Known rows, with every way that one mark hangs from another:
dusom(vipe(rorir(rivul) solimib(kerade))): [-36.1   9.5  -2.4  13.7   6.8 -12.7   2.7  23.5  18.1  10.2  -2.5   8.8
 -12.9 -16.8 -18.5  -4.7  75.4  31.2  34.0  27.4  -4.4 -11.0  15.2   3.4]
rorir(rivul): [-11.7 -27.0  23.0 -16.7  -1.9   6.6  -6.8 -10.4  18.8 -12.3   9.6  -4.3
  -8.7  -2.4  11.7   2.9  -6.9  52.5  -6.4 -12.8   6.1  -0.5 -12.0 -24.0]
dusom(vipe(dokezo rorir)): [-40.8 -22.7  -8.8  -0.8  -2.2  -9.8 -15.9   5.7  30.0   2.5 -22.2   2.5
 -32.2  15.6 -13.2   2.9  28.8 -18.7 -16.8  16.8 -11.4  17.3   0.3  -5.9]
kerade(rorir solimib(rivul(dokezo))): [-26.4 -17.4  55.1  18.1  13.7  -2.7  14.4 -38.4   3.9  -6.4  33.8   9.5
 -15.0 -10.8  -7.8 -49.8 -21.9  25.6  19.1  38.3  -8.6 -13.6 -24.5  19.4]
solimib(kerade rivul(dusom)): [ -4.6  -4.6  11.5 -32.9  -3.5  15.5   5.2   7.8  -2.8 -21.4  50.2   5.8
  -7.1 -16.4 -22.3  -3.0  23.3  36.5  -9.3  -5.7   7.1  11.9 -19.8  -5.7]
luma(rivul(dokezo(kerade(rorir))) vipe): [-48.7  -3.4  13.0   3.8  12.5  15.8 -17.0   0.2 -27.7 -16.9  21.3 -36.2
 -15.0   5.1  40.3 -28.1 -42.9  14.8   9.5   7.9  13.7  16.3 -10.3  40.3]
kazum(rorir(kerade rivul)): [-11.4  12.7  -3.6  13.8 -24.8 -18.8  -3.3  41.9 -10.7 -12.9  26.0 -10.9
   7.1   0.9  -3.6  11.3  10.0  33.2  12.2   1.3   4.6 -14.2   8.7 -34.7]
vipe(rorir(kerade) solimib): [-19.8  16.6  -2.3  18.4  -8.0 -10.5   1.5  29.6   5.8  -5.1   0.3  -6.8
 -35.4  16.0  -9.1  19.2  59.0  18.6  17.5  14.4 -11.8 -15.3   6.9 -22.8]
solimib(rivul): [ -6.9 -23.6  24.4 -19.3  11.2  -4.6 -13.8 -15.3   9.3 -10.8  17.1   9.6
 -25.0   1.4   5.5 -10.9   5.5  52.1  -8.7   0.7   8.6   5.0 -25.3 -12.4]
dokezo(kerade): [ -2.1  -3.9  -4.0  -3.5  24.7   9.5 -10.6   2.5 -10.2   8.9  -8.6  -8.0
 -42.5  26.0   4.9   1.4  -5.6  25.8 -12.1 -19.1  13.1  10.8  -8.6  -9.3]
kazum(rorir(kerade)): [ -9.4  16.2 -14.1  12.7  -9.5 -15.9  -6.3  38.8 -13.2  -4.1  11.9  -8.3
 -11.3  34.2 -13.7  17.3  10.2   9.0  11.0   2.4  -2.1  -1.9   1.0 -34.9]
solimib(kerade rivul(dokezo)): [ -2.3 -38.7  14.5  -4.9  -7.6   1.1  -2.3  -0.8  -0.7  12.2  32.3 -28.7
 -20.4  -3.1 -16.1 -13.6  25.1  47.1   5.4  26.1 -18.2   5.4 -40.6  18.0]
kerade(solimib): [-16.5 -10.4  37.7  -3.7  24.5  15.8   6.5 -31.7   4.2   0.3   2.6  22.3
 -32.9  19.9 -14.0  -8.0 -21.2  22.1   3.2  -2.8 -17.4  -0.8 -14.1 -11.9]
dusom(vipe): [-27.2 -21.9   1.7 -21.4  32.9  -2.2  -9.2 -11.5  32.2  14.2 -23.8  11.5
 -27.3  38.6  -2.9   2.4   6.7   5.5  -6.1  10.7  -6.8  28.1 -21.3 -15.5]
rivul(dusom(vipe(rorir))): [-35.3   9.2 -13.8 -19.6   3.7  11.4  -9.6   4.7  30.5  -3.2   3.2  22.8
 -19.2  17.3  -4.0  -2.5  24.8 -29.7   0.2  -3.4  19.1  22.4   5.2 -16.7]
kerade(solimib(rivul(dokezo dusom))): [-13.8 -34.4  43.2 -17.7 -20.6  37.3  16.1 -32.9  11.9  -5.3  57.1  12.8
  -9.3 -22.1  -7.3 -28.1 -18.6  13.5  -3.6  18.3  -4.0 -12.9 -16.8   6.5]
rorir(kerade rivul(dokezo dusom)): [ -1.1 -21.5   5.1 -18.0 -57.0  25.1  14.3  19.4  16.5 -17.0  42.3 -46.2
  11.4 -10.0   3.7  18.4  -0.9  20.3 -13.7  14.0  -5.7   8.7  -9.0 -23.4]
vipe(dokezo): [-19.4 -44.1  13.4 -16.6 -15.6  10.9  -8.9 -19.6  11.8 -12.8  -4.7  -9.4
 -35.8  21.8 -10.1   9.0  -8.9  16.3 -36.2  -0.1 -18.2  11.6 -12.4 -13.2]
rorir(kerade rivul(dusom(vipe))): [-20.9   5.8  -4.8 -32.2 -12.2   6.6  14.8  28.7  26.9 -14.4  10.8 -10.4
  22.0  -3.7  -7.1  19.6   9.2   8.7 -12.4  12.8   1.2  22.2  -1.4 -37.0]
rorir(kerade(solimib) rivul): [ -7.5   9.1  36.2   2.7   2.9   2.3  18.5  10.4   1.0 -12.9  15.9  -4.7
   4.8  -8.7 -11.8   2.2 -14.7  45.7   3.4   8.3 -24.3 -10.4  -7.5 -27.5]
kerade(rorir solimib(rivul)): [-26.5   8.4  53.4   6.4  34.1  -6.7  10.2 -34.1  -0.3 -21.0  26.7  38.5
  -9.6 -12.2 -13.6 -39.2 -23.6  37.6  14.1  16.7   5.3  -8.4 -13.8   5.1]
dusom(vipe(rorir solimib(kerade rivul))): [-34.5   7.8  -2.3   5.9  19.9 -21.7  -1.3  19.3  10.7  12.4   8.4  21.8
 -27.4 -16.1 -23.4 -15.1  90.5  30.5  32.6  36.7  -2.0  -8.1  -0.1  16.5]
kerade(rorir): [-21.2   0.9  18.5   1.0  19.1  -3.9  -2.7 -20.3  14.4 -19.0  -5.4   6.5
 -23.0  30.4  -4.1  -8.2 -15.7  16.5   2.8  -0.4   5.3  20.8 -12.4  -9.0]
luma(vipe(dokezo)): [-33.2 -46.6  22.7 -41.9  -9.9   5.8 -12.0 -23.5  17.2 -29.8  10.3 -25.5
 -30.0  17.9  12.6   3.7 -15.0  19.0 -39.5 -11.5 -22.8  17.6 -17.2   8.2]
rivul(dokezo): [ -9.5 -47.2  12.4  -4.2 -13.0  17.9  -8.1 -21.2  20.2  10.8   5.2 -25.4
 -34.9  29.9   2.6   0.3  -4.2  18.5  -4.9   8.7 -14.2  12.2 -32.8  -6.5]

Rows:
[-53.8 -18.5 -14.6   1.4 -26.1  31.8 -21.9  12.0  13.1  -1.0  17.5   3.9
  -6.6   0.4  12.3  -8.9   9.9 -29.7  13.2  31.5  15.3  15.4   3.3   2.4]	luma(rivul(dokezo dusom(vipe(rorir))))
[-55.1   3.6  15.7 -12.1   3.3   7.3 -30.8   7.9  -3.4 -27.6  22.0  -6.8
 -18.2   3.3  41.6 -16.9  -8.4  25.0  12.2  -9.2  15.6   8.0  -3.4   8.4]	luma(rivul vipe(rorir))
[-24.1 -21.0  -8.0  -5.2 -22.2  58.2 -15.0  10.5 -28.5  -4.4  27.9 -16.7
 -20.4  -3.7  21.7  -4.7 -24.8  -0.2  -9.8   3.8  20.3   7.4   1.5  -1.3]	luma(rivul(dokezo(kerade) dusom))
[-26.2 -42.6  -6.5 -30.9 -12.9  30.6   2.4 -15.9  40.8  10.5   7.4  -9.7
 -11.9  25.2  -4.4   0.5   3.4 -27.9 -11.8  20.9  -3.0  28.8 -19.2  -5.4]	rivul(dokezo dusom(vipe))
[-36.5 -19.3   0.5 -30.3   2.9  27.1  10.6 -15.5  31.3  -3.1   2.5  24.1
 -18.7  17.7 -11.7   6.3  26.5  -4.9  -3.7  14.5   0.2  12.7   9.6 -18.5]	rivul(dusom(vipe(solimib)))
[-40.1 -25.2  -1.3  -0.7 -18.0 -11.1 -15.7  10.7  33.9  -4.8 -11.0  -3.3
 -13.9 -14.2   0.2  -3.2  28.8   7.3 -13.3  19.0  -1.6   4.7  12.6  -5.8]	dusom(vipe(dokezo rorir(rivul)))
[-20.5  34.5  34.2   1.4  30.9  18.5  17.0 -11.7 -22.4 -23.6  44.4  36.8
  -6.5 -28.3  -6.3 -41.2 -30.4  14.2   1.6  -3.6  30.0 -14.4   7.9  10.1]	dokezo(kerade(rorir solimib(rivul(dusom))))
[-22.4 -21.6  22.6  -4.1 -37.3  24.3  12.6 -16.3  25.2 -29.3  38.2 -15.8
  11.0 -11.9   6.5 -10.8 -24.1   8.1  -1.9   8.0  14.0   7.2   1.2  -2.2]	kerade(rorir(rivul(dokezo dusom)))
[ -9.6  -0.6  -4.0   6.1 -60.6  13.3   7.8  41.2  18.9 -16.7  44.1 -39.5
  12.0 -19.0   5.9   8.2  23.3   5.6   3.9   9.7   9.2  -4.3   7.8 -15.5]	vipe(rorir(kerade rivul(dokezo dusom)))
[-17.8  -4.7  10.7  -3.1 -33.4  17.8  22.1   2.7  15.5 -24.6  44.1 -27.8
  17.2 -18.7 -18.4  -8.1  -2.7  14.7  10.1   9.7   3.8  14.6   0.1  10.8]	solimib(kerade(rorir(rivul(dokezo dusom))))
[-12.2  -3.5   8.6  -1.0  -7.5  18.2   4.0   2.1  -8.1 -10.8  45.6 -12.8
 -11.5 -16.8   8.2 -30.0  -9.7   4.8  -7.0   8.6  34.9   2.6  -6.7  18.3]	solimib(rivul(dokezo(kerade(rorir)) dusom))
[-24.2   0.7  12.2  -4.0 -38.1  22.4   2.4   3.5  20.5 -25.8  36.2  16.5
  -9.9 -31.1   7.1   6.5  37.2  24.8   9.5  -8.7  23.7 -25.8  31.7 -19.6]	vipe(rorir(rivul(dusom)) solimib)
[-28.9  29.8 -22.9 -15.9  -5.1  -0.4  -0.2  40.1  21.9  -3.1   3.6   0.9
  -6.8  17.1 -13.1  14.3  39.5 -30.3   0.5  10.0   4.5  22.8   5.1 -27.6]	rivul(dusom(vipe(rorir(kerade))))
[-21.2  -1.1  -9.7  -1.9 -42.8  27.7  -6.3  28.8  -8.5 -21.9  24.1 -12.7
 -12.6 -37.5   3.3   2.1   9.3   0.4 -30.2 -22.1  31.9 -12.4  33.4  -4.8]	vipe(dokezo(kerade) rorir(rivul(dusom)))
[ -9.4 -13.5  16.4   0.0  -4.4  52.9  13.6 -13.0 -17.7  10.9  26.8  -2.8
 -28.8  -0.4  -7.9 -15.8 -30.3 -14.9  -9.6  -3.0  -2.1  -6.6  -0.2  10.8]	rivul(dokezo(kerade(solimib)) dusom)
[-31.6 -41.8  11.3 -16.6 -37.4  52.9 -11.8 -10.4  -0.2 -15.5  37.8  -8.2
  -6.7   6.5  14.0  -2.3 -22.7   5.8  -5.8  14.4   6.3  12.7  -7.5 -11.0]	luma(rivul(dokezo dusom))
[-16.3  32.0  18.3   3.5 -28.2  15.0  21.0  30.5 -13.8 -22.6  52.0  20.6
  22.7 -23.0 -20.0   0.3 -14.7   9.6  11.3  -2.7   5.0 -23.1  27.2 -34.8]	kazum(rorir(kerade(solimib) rivul(dusom)))
[-17.7   2.2  -5.2   2.6  -6.9  27.3   6.0  -4.4  -2.6  -5.4  22.2 -21.4
 -23.1  14.7   2.1 -13.7 -19.8 -19.2  -4.9  -2.2  19.2  12.8  -0.5  10.9]	rivul(dokezo(kerade(rorir)) dusom)
[-48.2 -27.9   4.7  -0.7  -8.6 -11.0  -8.9  -0.6  26.6  -2.4  -0.3  18.2
 -29.3 -16.4  -5.9 -15.9  68.3  13.0  -5.9  43.6  -1.5 -14.8   7.3   7.8]	dusom(vipe(dokezo rorir solimib(rivul)))
[ -7.1 -17.5  23.6  -1.9 -18.4  48.7  17.7  -8.9  -9.7   2.1  39.8 -11.3
 -11.7 -34.0   3.6 -16.4 -31.3  14.0  -5.9  -4.9   7.4 -18.1   8.4   8.2]	rorir(rivul(dokezo(kerade(solimib)) dusom))
[-13.8  29.0  20.3   1.7 -18.3   4.3  12.1  27.2 -20.5 -21.2  63.2  33.2
  11.9 -15.4 -24.2 -14.3  -3.5   4.9  12.2   8.5  10.2 -25.0  12.5 -24.9]	kazum(rorir(kerade(solimib(rivul(dusom)))))
[-41.8  -4.1  -7.9   8.9  17.5  -0.9  -8.9  -4.1  31.0  14.3 -24.4  21.9
 -39.6  20.1  -2.7  -4.8  58.3  -1.5  20.9  24.2   2.8  -3.5   7.3  -6.7]	dusom(vipe(rorir solimib))
[-16.0   7.5   6.4  -8.4 -31.8  17.2  -2.5   7.0  23.4 -27.4  31.4   5.4
  -0.9 -23.6   7.5   2.1  10.1  17.2  -1.6 -21.1  33.7  -4.4  16.6 -23.1]	vipe(rorir(rivul(dusom)))
[ -6.4 -20.7  40.4   2.1  -7.1   2.5  13.4  -0.1  -3.2   5.9  33.9 -18.2
  -9.3  -7.3 -11.8 -15.1  -1.2  37.5   8.0  38.7 -32.4 -15.2 -34.3  -1.1]	rorir(kerade(solimib(rivul(dokezo))))
[-26.2  -9.0 -13.7  17.5 -25.6 -17.2  -0.4  41.2  30.3  17.4  -2.2 -41.8
  -0.8  -3.6   0.3   0.9  42.3   7.7  17.1  37.6  -9.8   3.3 -11.5 -10.7]	dusom(vipe(rorir(kerade rivul(dokezo))))
[-40.4 -24.3 -11.8 -15.2 -44.2  11.7  -3.7  12.5  16.9 -17.1  25.1  14.2
  13.7 -14.9 -12.7   0.0  -1.3 -18.3 -24.2  11.3  16.7   1.1  31.8 -21.1]	kazum(rorir(rivul(dusom(vipe(dokezo)))))
[-14.0 -12.0   9.7  14.8  12.7  -0.5  -5.7  -0.8 -10.4   1.3  24.2 -24.4
 -25.0  -5.5  12.0 -36.0  -4.1  31.3   4.0  23.8  21.8   2.7 -18.8  24.2]	solimib(rivul(dokezo(kerade(rorir))))
[-40.9 -22.4 -13.8  -0.3 -26.4  28.4   2.9  -2.1  38.4  12.6  10.2   4.4
 -27.2   6.6  -4.9  -0.3  54.6 -29.6  17.8  31.8   3.1  -1.1   9.4   3.0]	rivul(dokezo dusom(vipe(rorir solimib)))
[-19.5  -5.2  17.1  -8.7 -17.8  11.4  16.5  -0.4   4.0 -18.6  59.7 -14.2
   3.1 -14.0 -22.7 -25.1  10.5  13.8   7.4  21.3   4.9  16.3 -21.7  20.1]	solimib(kerade(rorir) rivul(dokezo dusom))
[-27.3   9.5  24.9 -15.8 -13.3  15.8  15.1 -11.9  21.8 -40.5  28.2   6.9
   8.5 -16.6   0.8  -6.3 -24.4  22.5  -5.4 -12.4  26.6   7.3  13.4 -17.9]	kerade(rorir(rivul(dusom)))
[-18.5   0.3   4.1 -10.1 -39.4  20.5  -2.9   9.9   2.3 -27.2  46.2  18.1
   6.0 -14.3   4.2   0.4 -11.7  12.3   2.1 -20.2  36.4 -11.0  21.0 -29.1]	kazum(rorir(rivul(dusom)))
[ -5.6 -24.0  24.7  17.9  -1.3  31.1   8.5 -10.4 -13.9  16.4  16.9 -18.1
 -20.1 -21.1   7.9 -25.7 -26.4  32.5   4.3   7.8  -4.6 -20.8  -7.1  12.4]	rorir(rivul(dokezo(kerade(solimib))))
[-14.7  14.1  25.7  -1.5  24.8 -25.4   4.3   1.2  -5.0 -18.8  25.4   6.7
  -8.8  -3.7 -24.5 -24.9  13.4  42.9  11.8  13.2   4.2  14.6 -22.0  11.2]	solimib(kerade(rorir) rivul)
[-21.1  18.7  12.9 -13.8 -12.6 -21.7  -3.7  38.4  17.0 -24.5  28.1 -42.0
   6.7 -12.7  26.3   6.1  19.6  39.6   7.6 -11.6   1.5   1.3  -3.7  -4.7]	luma(vipe(rorir(kerade rivul)))
[-26.8 -15.7   4.6 -37.8  -3.6  16.4   4.3  -1.5  36.2 -13.3  13.0  11.1
   8.4  -8.0   5.2   1.9  -5.0  12.0 -12.2  -0.3  17.2  19.8  -1.8 -23.1]	rorir(rivul(dusom(vipe)))
[-40.2 -39.7  37.8 -59.6 -35.0  24.9   2.7 -22.0  21.9 -43.0  54.3  -5.9
  -7.5 -25.7  13.4  -5.6  19.7  25.0 -36.1   5.3  -6.4  -9.2   4.0  13.5]	luma(vipe(dokezo solimib(rivul(dusom))))
[-28.2 -25.2 -17.4 -11.8  21.2   3.1 -11.4   6.5  -0.3  15.7 -34.7  -6.5
 -38.5  20.6 -10.9   1.8   7.5  -7.2 -34.8   8.6  -6.3  21.6  -1.5  -0.6]	dusom(vipe(dokezo(kerade)))
[-17.5  23.6  18.7 -15.4   5.7  -1.1  15.5   2.9   1.6 -34.0  51.2  14.1
   2.9 -15.3 -26.9 -16.9  11.3  24.7   2.8   2.3  14.0  15.8  -9.9   4.3]	solimib(kerade(rorir) rivul(dusom))
[-27.1 -11.4  50.7  -1.4 -10.7  21.3  24.2 -37.9  12.5 -20.5  56.0  17.1
   2.0 -20.7  -9.0 -39.3 -29.3   4.7   7.6  26.3   4.7  -9.8 -10.4  11.9]	kerade(rorir solimib(rivul(dokezo dusom)))
[-31.4  17.4  50.8 -10.0  11.8  14.0  18.9 -33.9   7.0 -35.6  50.7  46.0
   4.0 -22.7 -16.8 -36.6 -28.4  13.6   3.7   2.3  13.6  -7.9   0.1  -3.4]	kerade(rorir solimib(rivul(dusom)))
[ -6.6 -10.6 -14.9   9.1 -42.8  31.0  -7.0  26.5 -22.9   3.7  45.8 -18.1
  -5.7 -23.5  12.2  -8.5  -8.5   0.8   3.2  -7.4  40.2 -16.4  22.4  -2.7]	kazum(rorir(rivul(dokezo(kerade) dusom)))
